What can hang from each mark
Q566: Q253 Q725
Q436: Q467 Q690 Q721
Q690: Q436
Q990: Q721 Q811 Q907
Q467: Q436
Q811: Q990
Q253: Q566
Q721: Q436 Q990
Q725: Q525 Q566 Q690
Q907: Q990
Q525: Q725

Known rows, with every way that one mark hangs from another
Q467(Q436): [-0.457 -0.969 -2.618 -2.238  1.891 -0.515 -0.664  1.014  0.282 -0.290
 -0.619  2.726 -3.930  0.949 -1.424  0.250  0.465  1.160  2.072  2.960
  0.490  3.186  0.272 -3.376  3.272]
Q525(Q725(Q566(Q253) Q690(Q436(Q467 Q721)))): [-1.878 -1.196 -1.724 -1.140  2.274 -0.807  1.590  1.671 -1.484  0.895
 -1.254  1.285 -1.122  0.914  0.891  0.052 -0.806 -0.300 -1.722  2.720
 -3.258  1.688  0.936 -0.350  2.737]
Q436(Q721): [ 0.438 -0.060 -1.651 -2.073  1.589 -0.442 -0.882  1.259  0.473 -0.061
 -0.972  2.668 -2.632  1.040 -1.660  0.931 -0.012  1.616  1.615  2.268
 -0.577  2.952  0.165 -2.482  3.619]
Q436(Q467 Q690): [-0.406 -0.160 -0.886 -2.132  1.484 -1.435  0.863  1.080 -0.040  1.494
 -1.083  3.210 -3.204  0.743 -2.045  4.109 -0.528  2.057  0.529  2.045
 -1.675  2.297  0.339 -1.903  2.991]
Q690(Q436(Q467 Q721(Q990(Q907)))): [ 0.355  0.261 -3.045 -0.559  1.407 -1.214 -1.374  0.777 -1.314 -1.035
 -1.347  1.873 -2.056  0.895 -1.327 -0.145 -0.904 -0.051  1.108  1.419
 -1.762  1.949  0.223 -2.474  3.022]
Q990(Q721 Q907): [ 1.188  1.950 -4.349 -0.447  1.227 -0.586 -1.191  0.195 -0.270 -2.034
 -0.988  3.389 -3.105  0.895 -1.123 -0.714  0.417  1.060  1.630  1.373
  0.633  2.959 -0.285 -1.541  3.469]
Q436(Q467 Q690 Q721(Q990(Q811 Q907))): [ 0.563  0.988 -1.260  0.002  1.099 -1.291  0.103 -0.291 -0.624  0.387
 -1.232  2.070 -1.761  0.879 -2.908  2.470 -1.180  0.359  0.566  1.020
 -3.237  1.364  0.978  1.352  2.598]
Q811(Q990(Q721(Q436))): [ 0.593  1.507 -2.984 -1.179  0.846 -0.044 -2.319  0.630 -1.595 -2.149
  0.212  2.267 -3.464  1.200 -1.852 -0.153  0.028  0.675  1.366  1.333
  0.452  2.668 -0.468 -1.806  3.252]
Q525(Q725(Q566 Q690(Q436(Q721(Q990))))): [-2.305  0.056 -2.058 -1.297  2.190  0.099  0.068  1.637 -1.300 -0.818
 -0.658  0.070 -1.188  1.417 -0.122 -1.819 -1.262 -0.952 -0.683  2.301
 -2.617  1.542  0.255 -2.646  3.144]
Q907(Q990(Q811)): [-0.103  0.058 -0.807 -1.020  1.655 -0.632 -0.520  0.992  0.060 -1.779
 -1.400  2.637 -2.712  0.879 -0.256  0.667  0.529  0.272  1.463  2.253
  0.431  2.814 -0.249 -2.517  4.394]
Q690(Q436(Q467 Q721)): [-0.132 -1.014 -1.178 -2.002  1.328 -1.493  0.064  1.704 -0.779 -0.024
 -1.603  2.796 -2.392  0.496 -1.441  1.228 -0.617  1.079  0.940  2.076
 -1.690  2.500  0.411 -3.411  3.369]
Q467(Q436(Q690 Q721(Q990(Q907)))): [ 0.593  0.799 -3.298 -1.480  1.886 -0.348 -1.253 -0.202  0.371 -0.217
 -0.466  1.222 -2.572  1.232 -2.575  0.027 -0.662  0.611  1.498  2.328
 -2.111  1.954  0.642 -0.202  2.471]
Q525(Q725(Q690)): [-1.325  0.381 -3.569 -1.371  1.866 -0.306  0.259  0.962 -0.255 -0.165
 -0.265  2.551 -3.043  1.407 -0.375  1.008  0.120  0.455 -0.089  2.458
 -0.698  2.482 -0.167 -2.631  3.317]
Q725(Q525): [-1.347  0.796 -2.272 -1.606  1.974 -0.409 -0.056  1.460 -0.137 -0.204
 -0.835  1.974 -2.980  0.842 -0.726 -0.265 -0.898  0.563  1.472  2.253
  0.675  2.914  0.132 -2.276  3.697]
Q990(Q721(Q436(Q467 Q690)) Q811 Q907): [ 1.066  1.540 -2.193  0.365  0.192 -1.482  0.527 -0.170 -1.722 -0.984
 -1.027  2.350 -2.643  0.791 -3.042  2.770 -0.996  0.561  0.021  0.474
 -2.086  1.416  0.587  2.500  2.145]
Q467(Q436(Q690 Q721(Q990(Q811 Q907)))): [ 0.462  0.711 -2.473 -0.631  1.575 -0.556 -0.467 -0.553  0.002 -0.442
 -0.739  1.463 -2.170  0.972 -2.897 -0.384 -0.891 -0.146  1.737  1.913
 -2.335  1.730  1.174  1.111  2.500]
Q725(Q525 Q566(Q253) Q690(Q436)): [-3.117 -0.381 -0.914 -1.541  2.889 -0.118  1.213  2.417 -1.522  0.646
 -1.242 -0.117 -1.583  0.658  2.685 -2.878 -2.372 -1.376  0.224  2.546
  0.156  2.355  0.667 -1.156  3.628]
Q690(Q436(Q721(Q990(Q811 Q907)))): [ 0.525  0.956 -2.866  0.134  1.387 -0.629 -1.371  0.558 -1.183 -1.929
 -1.261  1.918 -1.628  0.807 -1.173 -2.970 -1.060 -0.900  2.353  1.242
 -0.861  2.105  0.438 -1.834  3.469]
Q811(Q990(Q721 Q907)): [ 1.140  2.773 -4.365 -0.351  1.223 -0.425 -1.815 -0.354 -0.592 -2.588
 -0.349  3.811 -2.988  0.735 -1.008 -1.516  0.568  0.800  1.831  1.261
  0.493  2.924 -0.419 -1.641  3.558]
Q811(Q990(Q721(Q436) Q907)): [ 1.478  2.639 -4.272 -0.222  0.796 -0.173 -2.556 -0.103 -1.504 -3.036
  0.116  2.542 -3.104  1.184 -1.434 -1.058  0.096  0.387  1.401  0.943
  0.393  2.468 -0.593 -0.526  2.938]
Q253(Q566(Q725(Q525 Q690(Q436(Q721))))): [-2.118 -0.347 -3.529 -2.144  2.647 -0.082  1.447  1.790 -1.285  0.625
 -1.700  0.886 -1.453  1.244  0.515  0.320 -2.618 -1.600  1.157  2.398
 -1.146  1.278  0.711 -1.366  3.429]
Q253(Q566(Q725(Q525 Q690(Q436)))): [-2.702 -0.329 -4.130 -1.956  2.765 -0.091  1.495  1.921 -1.595  0.487
 -1.541  1.356 -2.271  1.250  1.223  0.180 -2.397 -1.743  1.491  2.396
  0.199  1.499  0.354 -2.459  3.516]
Q725(Q525 Q566(Q253) Q690(Q436(Q467 Q721(Q990)))): [-3.092 -0.981  0.100 -1.046  2.605 -0.453  0.695  2.025 -2.279  1.346
 -1.313 -1.604 -0.885  0.851  1.291 -0.992 -2.904 -1.963 -0.976  2.123
 -2.212  1.444  1.225  0.112  3.117]
Q566(Q253 Q725(Q525 Q690(Q436(Q467 Q721)))): [-1.003 -0.378 -3.307 -0.685  2.632 -1.122  1.240  1.841 -2.472  2.075
 -1.727  1.270 -1.727  1.077  1.308 -0.030 -1.960 -1.790  0.022  2.154
 -1.310  1.663  1.212 -0.109  3.412]

Rows
[-1.352  0.342 -4.660 -0.698  3.041 -0.366  0.454  2.051 -2.371  1.332
 -1.281  1.584 -2.488  1.295  2.521 -2.380 -1.738 -2.092  1.406  2.343
  1.034  2.231  0.533 -1.748  3.905] -> Q566(Q253 Q725(Q525 Q690(Q436)))
[-3.744 -0.812  0.804 -1.691  2.086 -1.141  2.428  2.283 -1.640  0.503
 -1.644  0.238 -1.767  0.291  0.949  0.709 -2.500 -0.826 -0.894  1.975
 -1.396  1.837  0.700 -1.961  3.299] -> Q725(Q525 Q566 Q690(Q436(Q467)))
[ 0.305  1.229 -3.093  0.497  1.472 -0.374 -1.502  0.095 -0.733 -1.429
 -0.814  2.416 -2.703  1.191 -1.153 -1.125 -0.297 -0.307  2.335  1.220
  0.453  2.467  0.143 -1.505  3.466] -> Q721(Q990(Q811 Q907))
[ 0.594  0.422 -1.799  0.457  1.052 -1.091 -0.747 -0.133 -0.850 -0.630
 -1.266  2.156 -2.007  0.986 -2.293  1.340 -0.517  0.010  0.965  1.018
 -1.908  1.875  0.794  0.152  2.947] -> Q436(Q467 Q721(Q990(Q811 Q907)))
[ 1.398  1.721 -3.412  0.647  0.463 -0.498 -1.245  0.124 -1.531 -2.690
 -0.753  2.230 -2.804  1.067 -1.898 -0.696 -0.305  0.038  1.425  0.676
  0.289  2.322  0.080  0.814  2.906] -> Q990(Q721(Q436) Q811 Q907)
[ 0.775  1.689 -2.057 -0.211  1.376 -0.535 -0.646 -0.190 -0.131 -0.365
 -0.914  1.929 -1.684  1.053 -2.491  0.166 -1.097  0.183  1.613  1.229
 -2.118  1.722  0.690  0.751  2.976] -> Q436(Q690 Q721(Q990(Q811 Q907)))
[-1.413  0.404 -4.584 -1.636  2.657  0.124  0.695  1.254 -0.637  0.601
 -1.330  2.563 -2.779  1.498 -0.409  1.302 -1.061 -0.200  2.032  2.478
  0.444  1.981  0.305 -1.499  3.378] -> Q253(Q566(Q725(Q525)))
[-0.384 -0.888 -1.676 -1.052  1.596 -0.244 -1.145  0.440 -0.333 -0.539
 -0.633  1.286 -2.759  1.092 -2.638 -0.652 -0.259 -0.201  2.150  2.356
 -1.022  2.473  1.046 -1.374  3.179] -> Q467(Q436(Q721(Q990(Q811))))
[-1.673  0.171 -3.989 -1.559  1.879 -0.614  0.369  1.533 -1.028 -0.838
 -0.558  2.443 -2.693  1.063  0.272 -1.062 -0.471 -0.236  0.326  2.438
 -0.712  2.358 -0.223 -4.121  3.423] -> Q525(Q725(Q690(Q436)))
[-3.139  0.211  0.216 -1.744  2.358 -0.091  1.471  1.822 -0.314  0.334
 -1.051  0.145 -1.947  0.831  0.778  0.383 -1.923 -0.280 -0.284  2.200
 -0.285  2.336  0.420 -1.075  3.556] -> Q725(Q525 Q566 Q690)
[-1.838 -0.167 -2.796 -0.989  2.655  0.206  0.721  1.253 -0.549  0.707
 -0.500  1.643 -2.126  1.477  1.416 -0.529  0.004  0.091 -0.721  2.907
 -0.870  2.403  0.310 -0.596  3.108] -> Q525(Q725(Q566(Q253) Q690))
[-0.210 -0.153 -1.686 -0.288  1.090 -0.009 -2.035  1.100 -1.706 -0.935
 -0.217  0.807 -3.129  1.638 -2.001  0.119 -0.849 -0.378  1.911  1.294
  0.393  2.247  0.080 -1.672  3.109] -> Q721(Q436 Q990(Q811))
[-1.015  0.314 -3.537 -0.867  2.573  0.175  0.113  1.221 -0.351  0.186
 -0.558  2.686 -2.369  1.418  0.462 -1.523  0.754  0.925  0.112  2.991
 -0.560  2.740  0.224 -1.099  3.070] -> Q525(Q725(Q566(Q253)))
[ 0.355  0.274 -2.332  0.861  0.760 -0.899 -1.516  0.189 -2.111 -1.112
 -0.622  1.304 -2.880  1.426 -2.062  1.699 -0.818 -0.521  0.875  0.709
 -0.695  1.638  0.291  0.149  2.433] -> Q721(Q436(Q467) Q990(Q811 Q907))
[ 1.159  2.451 -2.986 -0.497  0.548 -1.116 -0.928 -0.392 -1.733 -1.348
 -0.153  2.640 -2.933  0.874 -2.547  2.346 -0.629  0.959 -0.036  0.728
 -1.990  1.554 -0.055  1.164  2.215] -> Q811(Q990(Q721(Q436(Q467 Q690)) Q907))
[ 0.330  0.798 -1.877  0.392  0.804 -1.105 -0.622  0.019 -1.818 -0.161
 -0.604  1.185 -2.661  1.306 -2.685  2.825 -1.467 -0.181  0.465  0.672
 -2.000  1.120  0.495  1.261  2.083] -> Q721(Q436(Q467 Q690) Q990(Q811 Q907))
[-0.231  1.529 -5.767  0.507  2.985 -0.041 -1.037  1.027 -2.548  0.360
 -1.177  0.161 -1.345  1.668  1.971 -3.718 -2.184 -3.097  1.232  1.668
 -0.287  1.504  0.678  0.255  3.458] -> Q566(Q253 Q725(Q525 Q690(Q436(Q721(Q990(Q907))))))
[-0.298 -0.811 -1.826 -0.975  1.137 -0.595 -2.063  1.294 -1.883  0.000
 -0.286  0.748 -3.589  1.701 -2.142  2.855 -0.693  0.417  0.641  1.464
 -0.462  2.081 -0.138 -2.386  2.687] -> Q721(Q436(Q467) Q990)
[ 0.413  0.468 -1.723 -1.509  0.585 -1.175 -0.018  0.927 -1.441  0.190
 -0.674  1.821 -3.400  1.049 -3.024  3.890 -0.875  1.557 -0.198  1.239
 -1.832  1.822  0.164 -0.001  2.385] -> Q990(Q721(Q436(Q467 Q690)))
[ 1.284  1.089 -3.573 -0.038  0.496 -1.126 -1.202  0.290 -1.642 -1.760
 -0.814  2.253 -3.251  1.131 -2.035  2.061 -0.119  0.830  0.190  0.846
 -0.609  2.152 -0.146  0.079  2.471] -> Q990(Q721(Q436(Q467)) Q907)
